Every row comes from one small tree of marks. Brackets hold a mark, then the marks that hang from it, in alphabetical order. Every link used is in the known rows. Which tree was each row made from?
Known rows:
{zesag {mugez pimag} vapod}: [ 1.37 -3.51  2.07 -0.06  0.00  5.76 -0.36 -0.82 -0.45  0.57  1.61  0.79
  2.58 -0.49  0.15  0.67 -0.68  1.25  2.41  1.64 -0.37 -0.10]
{mugez panu pimag zesag}: [-1.22  1.89  0.62  2.26 -0.69  1.19 -3.71  0.68  1.69 -0.54  0.70 -2.40
  0.87  0.27  0.48  2.27  0.12  0.08 -0.31 -2.69 -3.01 -1.41]
{tuvis {panu {mugez zesag}}}: [-0.49  1.99  0.31  2.49 -3.61 -3.38  0.27  0.72 -0.83 -1.53 -1.27  0.11
  0.85 -0.19  0.25 -0.61  0.98  0.04 -0.95 -3.17 -2.68  0.30]
{panu mugez zesag}: [ 1.17  3.87 -0.84  3.18 -2.87 -2.59  1.93 -0.83 -0.84 -2.72 -2.71  2.51
  0.95 -0.93  0.22 -1.20  1.08 -1.70 -0.87  1.14 -1.72 -1.36]
{panu mugez {zesag vapod}}: [ 1.92  3.74  0.00  3.44 -2.61  2.32  2.37 -0.79 -1.53 -2.41 -2.21  1.25
  1.84 -2.05  0.31 -0.57  0.64 -1.84 -0.05  2.55  1.54  0.32]
{pimag {vapod tuvis zesag}}: [ 0.12 -0.82 -0.70 -3.07  0.13 -1.38  1.23 -0.10  0.23  1.26 -0.57 -0.86
 -2.76  0.36 -0.04 -0.82  0.54 -1.38 -1.36  2.63  3.04  0.01]
{pimag {vapod zesag}}: [-0.19 -1.99  0.68 -1.48 -1.78  0.95  0.83 -0.61 -0.22  0.12 -0.92 -0.60
 -0.98 -0.33  0.81 -1.35  0.47 -1.18 -1.75  3.88  0.85 -1.61]
{zesag {mugez panu {pimag vapod}}}: [ 0.97 -3.29  1.39 -0.31  0.75  2.31 -2.02 -0.80  0.98  1.07  1.30 -1.58
  1.92  0.02  0.85  0.28 -2.08  0.22  0.51  1.35 -2.17 -1.75]
{mugez pimag {zesag vapod}}: [-0.09  0.75  0.99  2.24 -1.59  6.56 -1.74  0.07 -0.31 -0.24  1.20 -2.20
  1.46 -0.81  0.43  1.96  0.35  0.13 -0.12 -0.83  0.83 -0.66]
{mugez {pimag {vapod tuvis}}}: [ 0.62 -2.18 -1.51 -1.11  0.57  4.11 -0.37 -0.47  0.23  0.92 -0.75 -1.42
 -1.15  0.42  0.24 -0.22 -0.01 -0.25 -0.76  0.30  1.58 -2.75]
{panu mugez {zesag {vapod pimag}}}: [ 1.42  3.30 -1.06  2.15  0.99  0.49  3.03 -0.50 -0.63 -2.17 -0.62  0.78
  0.50 -1.66 -0.43 -0.50 -0.09 -1.21  0.48  3.54  1.17  0.25]
{panu {zesag mugez}}: [ 0.91  0.05  0.99  0.57 -1.35 -0.97 -0.19  0.08 -0.98 -0.35 -0.86  2.10
  2.52  0.09 -0.13 -1.24  0.61 -0.52 -0.80  0.63 -2.30  0.27]
{tuvis panu {vapod pimag zesag}}: [-3.15 -3.88  0.40 -3.70  2.93 -4.94 -0.40  0.52 -0.02  1.22  1.58  2.64
 -2.16  1.77 -0.10 -1.25 -0.45  1.93 -1.37 -0.45 -0.94  0.44]
{tuvis {panu {mugez pimag}}}: [-0.64 -0.07 -1.20  1.89 -1.06 -2.39  0.10 -0.69 -0.45 -1.18 -0.82  2.58
  0.67  0.01  0.26 -0.81  0.43  1.27  1.09 -3.01 -3.17 -1.39]
{vapod pimag {tuvis {panu mugez}}}: [-0.52  0.48 -2.84 -1.91  2.78 -6.37  2.35  1.05  0.36  0.11 -0.71  1.09
 -2.63  0.91 -1.05 -1.58  0.16  1.03  1.51 -0.86 -0.96  0.49]
{vapod zesag}: [-1.03 -0.24  0.51 -1.12 -1.23 -1.79  0.12  0.10  0.33 -0.36 -0.77  1.36
 -1.35  0.29  0.21 -0.67  1.43 -0.33 -0.11  2.03 -1.23 -0.61]
{vapod pimag zesag}: [-1.52 -0.63 -0.27 -2.53  2.03 -3.29  0.68  0.43  0.99  0.05  0.78  1.09
 -2.58  0.70 -0.54 -0.66  0.89  0.27  0.53  3.28 -1.62 -0.92]
{panu mugez}: [ 1.14  0.54 -0.04  1.81 -3.15 -0.02  1.69 -0.52 -0.17 -2.02 -2.30  2.29
  0.02 -0.61  0.48 -0.74  0.95 -0.65  0.83  1.73 -2.10 -2.63]
{mugez panu pimag {zesag {vapod tuvis}}}: [-0.20  2.33 -0.06  1.02  1.65  3.71 -2.26  0.69  1.38  0.97  1.38 -3.77
 -0.41 -0.11 -0.21  3.21 -0.59 -0.30  0.89 -2.28  1.76  2.02]
{tuvis vapod}: [-0.49 -3.72  1.57 -0.65 -2.11  4.56 -1.00 -0.10 -0.41  0.04 -1.28  2.39
  0.54  0.77  1.05 -0.14  0.10  0.68 -1.55  1.24 -0.95 -3.96]
{zesag mugez vapod}: [ 1.66 -3.30  2.51 -0.81 -1.41  5.63  0.60  0.13 -1.01  0.54  0.08  0.55
  2.64 -0.59  0.38 -0.12 -0.24  0.38  1.87  3.95 -0.23  0.71]
{zesag vapod}: [ 0.55 -2.00  1.12 -0.03 -2.08  7.99  0.39  0.16 -0.88 -0.36 -1.57 -0.46
  1.45 -1.12  0.76  0.21  0.64 -0.26  0.89  3.37  0.43 -0.82]
{tuvis panu {vapod zesag}}: [-2.85 -3.29  1.37 -2.40 -0.59 -3.37 -1.08  0.01 -0.75  0.99  0.16  3.17
 -0.95  1.25  0.65 -1.16  0.31  1.31 -1.99 -1.18 -0.18  0.73]

Which tree is each row?
[ 1.04 -2.65  1.80 -2.09  3.10  2.50 -0.01  0.95  1.17  1.28  1.81 -1.26
  1.38 -0.42 -0.24  0.45 -1.72  0.80  3.03  4.52 -1.93  1.07] : {zesag {mugez panu} {vapod pimag}}
[-2.08  1.46 -3.02 -2.11  4.17 -4.78  0.10  1.79 -0.19  0.77 -1.45 -0.09
 -1.45  1.52 -1.47 -1.82  0.79  0.38 -0.95 -3.30 -0.61  2.41] : {vapod pimag {tuvis {panu zesag}}}
[-0.34 -0.69 -1.24 -1.97  1.71 -1.48  0.35 -1.06  0.68  1.11  0.56 -0.79
 -2.95  0.47 -0.34  0.02 -0.12 -0.54 -0.95  0.62  3.13 -0.79] : {mugez {pimag {vapod tuvis zesag}}}
[ 0.74  0.52 -0.92 -0.55 -0.42 -0.24  2.76  0.46 -0.94  0.20 -1.65  0.47
 -0.44 -0.62 -0.18 -0.79  0.22  0.24  1.81 -0.45  2.13  2.17] : {zesag {vapod {tuvis {panu mugez}}}}
[ 0.22 -0.58  0.05 -2.57  2.85 -5.93  0.26 -0.88  1.00  1.68  2.66  2.00
 -1.95  1.49 -1.26  0.49  0.10  0.82  1.73 -1.12  0.20  1.70] : {vapod tuvis {zesag {mugez pimag}}}
[-0.16  3.37 -1.37  1.09  3.33  2.39 -1.29  0.12  0.95  0.18 -0.23 -1.60
  0.04 -0.40 -0.47  1.85 -0.70 -0.71  0.66 -1.70  1.89  2.44] : {mugez {panu {zesag {vapod tuvis}}} pimag}
[ 0.64  2.25 -0.99  0.11  0.28  3.91  1.06  0.53 -0.94 -0.02 -2.17 -0.43
  0.41 -0.33 -0.45  0.01  0.99 -1.24 -0.44  0.78  3.39  2.01] : {panu {zesag {vapod tuvis}}}
[ 1.84  2.46 -1.24  2.17 -1.75 -0.34  0.81 -0.84  0.17 -0.51  0.26 -2.14
 -1.15 -0.57  0.08  0.80 -0.35 -1.18 -1.41 -1.51  2.67 -2.08] : {panu {mugez {pimag {vapod tuvis}} zesag}}
[-0.27  3.56 -1.07  0.93 -1.87 -5.62  0.74  1.24 -0.36 -0.45 -1.16 -0.48
 -0.85  0.47 -0.60 -0.22  0.82 -0.04 -0.50 -4.27  0.10  1.72] : {vapod {tuvis {panu {mugez zesag}}}}
[ 0.00  2.46  0.34  1.54 -0.10  4.46 -0.91  0.67  0.02 -0.96 -1.80 -1.41
  2.14 -1.22  0.53  0.58  0.08 -1.32 -0.06  1.83 -0.18  1.50] : {mugez {panu {zesag vapod}}}
[-1.86 -1.94 -2.31 -3.96  3.64 -2.80  0.06  2.16  0.41  1.43 -0.70 -0.40
 -2.13  1.68 -1.04 -1.46  0.47  1.57  0.74 -1.52 -1.09  0.92] : {vapod pimag {tuvis panu}}
[-0.53  1.23  1.28  2.60 -0.29  5.91 -2.98  0.48  1.07 -0.15  1.50 -3.41
  1.59 -1.02  0.66  2.87 -0.54 -0.15  0.64 -1.39 -0.60  0.63] : {mugez panu pimag {zesag vapod}}
[ 0.15 -3.26  0.26 -2.46  2.55  1.18 -0.36  0.29 -0.51  2.06  1.66  0.33
  1.17  0.61 -0.83  0.11 -0.92  2.13  2.56 -2.68  1.16  3.21] : {zesag {mugez pimag} {vapod {tuvis panu}}}
[ 1.57  1.77  0.08  4.03 -3.50  1.31  0.09 -1.35 -0.31 -1.66  0.25 -1.41
  0.69 -1.19  0.83  0.61 -0.27 -1.07 -1.91 -0.36  0.07 -3.29] : {panu {mugez {pimag vapod} zesag}}
[-0.18 -0.88  2.19 -1.81  0.53 -5.20 -0.65  0.05  1.50  0.97  1.19  0.81
 -0.16  0.45 -0.14  0.29 -0.48 -0.08  1.68  2.18 -2.89  1.91] : {vapod {zesag {mugez panu}}}
[-1.52  2.06 -1.96 -1.09  0.75 -3.01 -0.35  1.52 -1.09  0.20 -2.74  0.69
 -0.10  1.05 -0.76 -1.55  1.45  0.19 -1.40 -3.96 -0.38  2.54] : {vapod {tuvis {panu zesag}}}
[-0.42  0.10  0.68  2.08 -1.27  3.82 -3.37 -0.11  1.14  0.13  0.55 -4.36
  0.92 -0.35  1.04  1.69 -0.96 -0.68 -1.90 -1.22 -1.27 -2.09] : {mugez panu {pimag vapod} zesag}
[-0.97 -0.24  0.41  0.67 -0.36 -4.57  0.05  0.54 -0.56 -0.67  1.54  1.44
 -0.28  0.61  0.34 -0.36 -0.89  1.44 -1.95 -2.28 -1.12 -0.97] : {tuvis {panu {mugez zesag}} {vapod pimag}}
[ 0.49 -1.51 -1.12 -3.05  3.17  4.09  1.34  1.33  0.56  1.23 -0.01 -1.33
 -1.59  0.03 -0.74  0.11  0.12  0.24  1.73  2.96  2.70 -0.01] : {zesag {vapod pimag tuvis}}
[-1.08 -0.63 -0.01  0.49  1.03 -3.68 -1.93 -0.27 -1.16  0.06  0.31  2.28
  3.02  0.87 -0.46 -1.35 -0.05  1.26 -0.53 -4.64 -3.45  1.76] : {tuvis {panu {zesag {mugez pimag}}}}
[-0.63 -1.92  0.03 -0.61 -0.29  0.73 -0.36 -1.61  0.08  0.02  0.50 -0.54
 -1.13 -0.08  0.57 -0.36  0.20 -0.62 -1.12  1.85  0.71 -2.17] : {mugez {pimag {vapod zesag}}}
[-0.34 -2.41  0.76  0.38 -2.68 -1.51  0.75 -0.54 -1.15 -0.91 -1.26  3.88
  0.54  0.31  1.08 -1.59 -0.43  1.32 -1.15 -0.93 -1.33 -1.52] : {tuvis {panu mugez} vapod}
[-0.27 -1.43  1.40 -0.88  0.89 -4.25 -0.51 -1.33  0.59  0.76  2.77  2.49
 -0.29  0.72 -0.51  0.22  0.29  0.92  1.62  0.33 -2.07  0.21] : {vapod {zesag {mugez pimag}}}
[-1.04  1.14 -0.50  2.98 -0.65 -3.90 -0.47 -1.67 -1.07 -1.64 -0.21  4.51
  1.06  0.32  0.36 -1.00 -0.50  0.93 -2.35 -4.48 -0.83 -0.59] : {tuvis {panu {mugez pimag} zesag} vapod}
[ 0.22  1.69 -0.13  0.99  0.35  4.62 -1.28  0.53  0.08  0.74  1.28 -2.57
 -0.16 -0.19 -0.26  2.39  0.26  0.02  0.24 -2.18  3.08  0.94] : {mugez pimag {zesag {vapod tuvis}}}
[ 1.40 -2.43 -0.01 -1.93  2.59  0.38 -1.30 -0.48  1.27  2.03  1.24 -1.79
  0.18  0.56 -0.10  0.69 -2.18  0.23  0.75  0.28 -0.01 -0.49] : {zesag {mugez panu {pimag {vapod tuvis}}}}
[ 0.61  1.49 -0.94  0.73 -2.30 -3.08  1.13  0.80 -1.03 -0.11 -1.49 -2.08
 -0.50 -0.19  0.10 -1.04 -0.02 -0.86 -2.25 -2.07  1.92  0.72] : {pimag {vapod {tuvis {panu {mugez zesag}}}}}
[ 1.03  1.48 -1.85 -0.18  0.61 -5.18  2.44 -1.86  0.58 -0.15  0.74  0.64
 -3.49 -0.27 -0.36 -0.19 -0.32 -1.18 -0.08  1.36  3.20 -0.92] : {panu {mugez {pimag {vapod tuvis zesag}}}}
[ 1.79  3.82 -0.56  2.77 -0.59  1.37  1.06 -0.63  0.17 -0.66  1.04 -1.38
 -0.70 -1.09 -0.39  2.17 -0.25 -0.53  1.05 -1.41  3.52  0.84] : {panu {mugez pimag {zesag {vapod tuvis}}}}
[-0.53  0.89  0.98  0.19  1.48  3.71 -1.33  1.75  1.50  0.22  1.15 -4.45
  0.52 -0.77  0.17  2.01 -0.62 -0.34  0.66  2.00 -0.50  0.64] : {mugez panu {zesag {vapod pimag}}}
[-0.27 -4.56  1.97 -3.89  2.79 -4.44  0.47 -0.44  0.43  1.37  3.65  3.55
 -1.52  1.59 -0.30 -0.34 -1.31  1.42 -0.18  3.05 -0.69 -0.36] : {tuvis {vapod pimag {zesag mugez}}}
[ 1.71  2.65  1.43  3.47 -4.03  3.46  1.49 -0.16 -0.62 -2.04 -0.30 -1.06
  1.31 -1.84  0.59  1.01  0.64 -1.23  0.31  1.72  1.11  0.05] : {panu {mugez {zesag vapod}}}
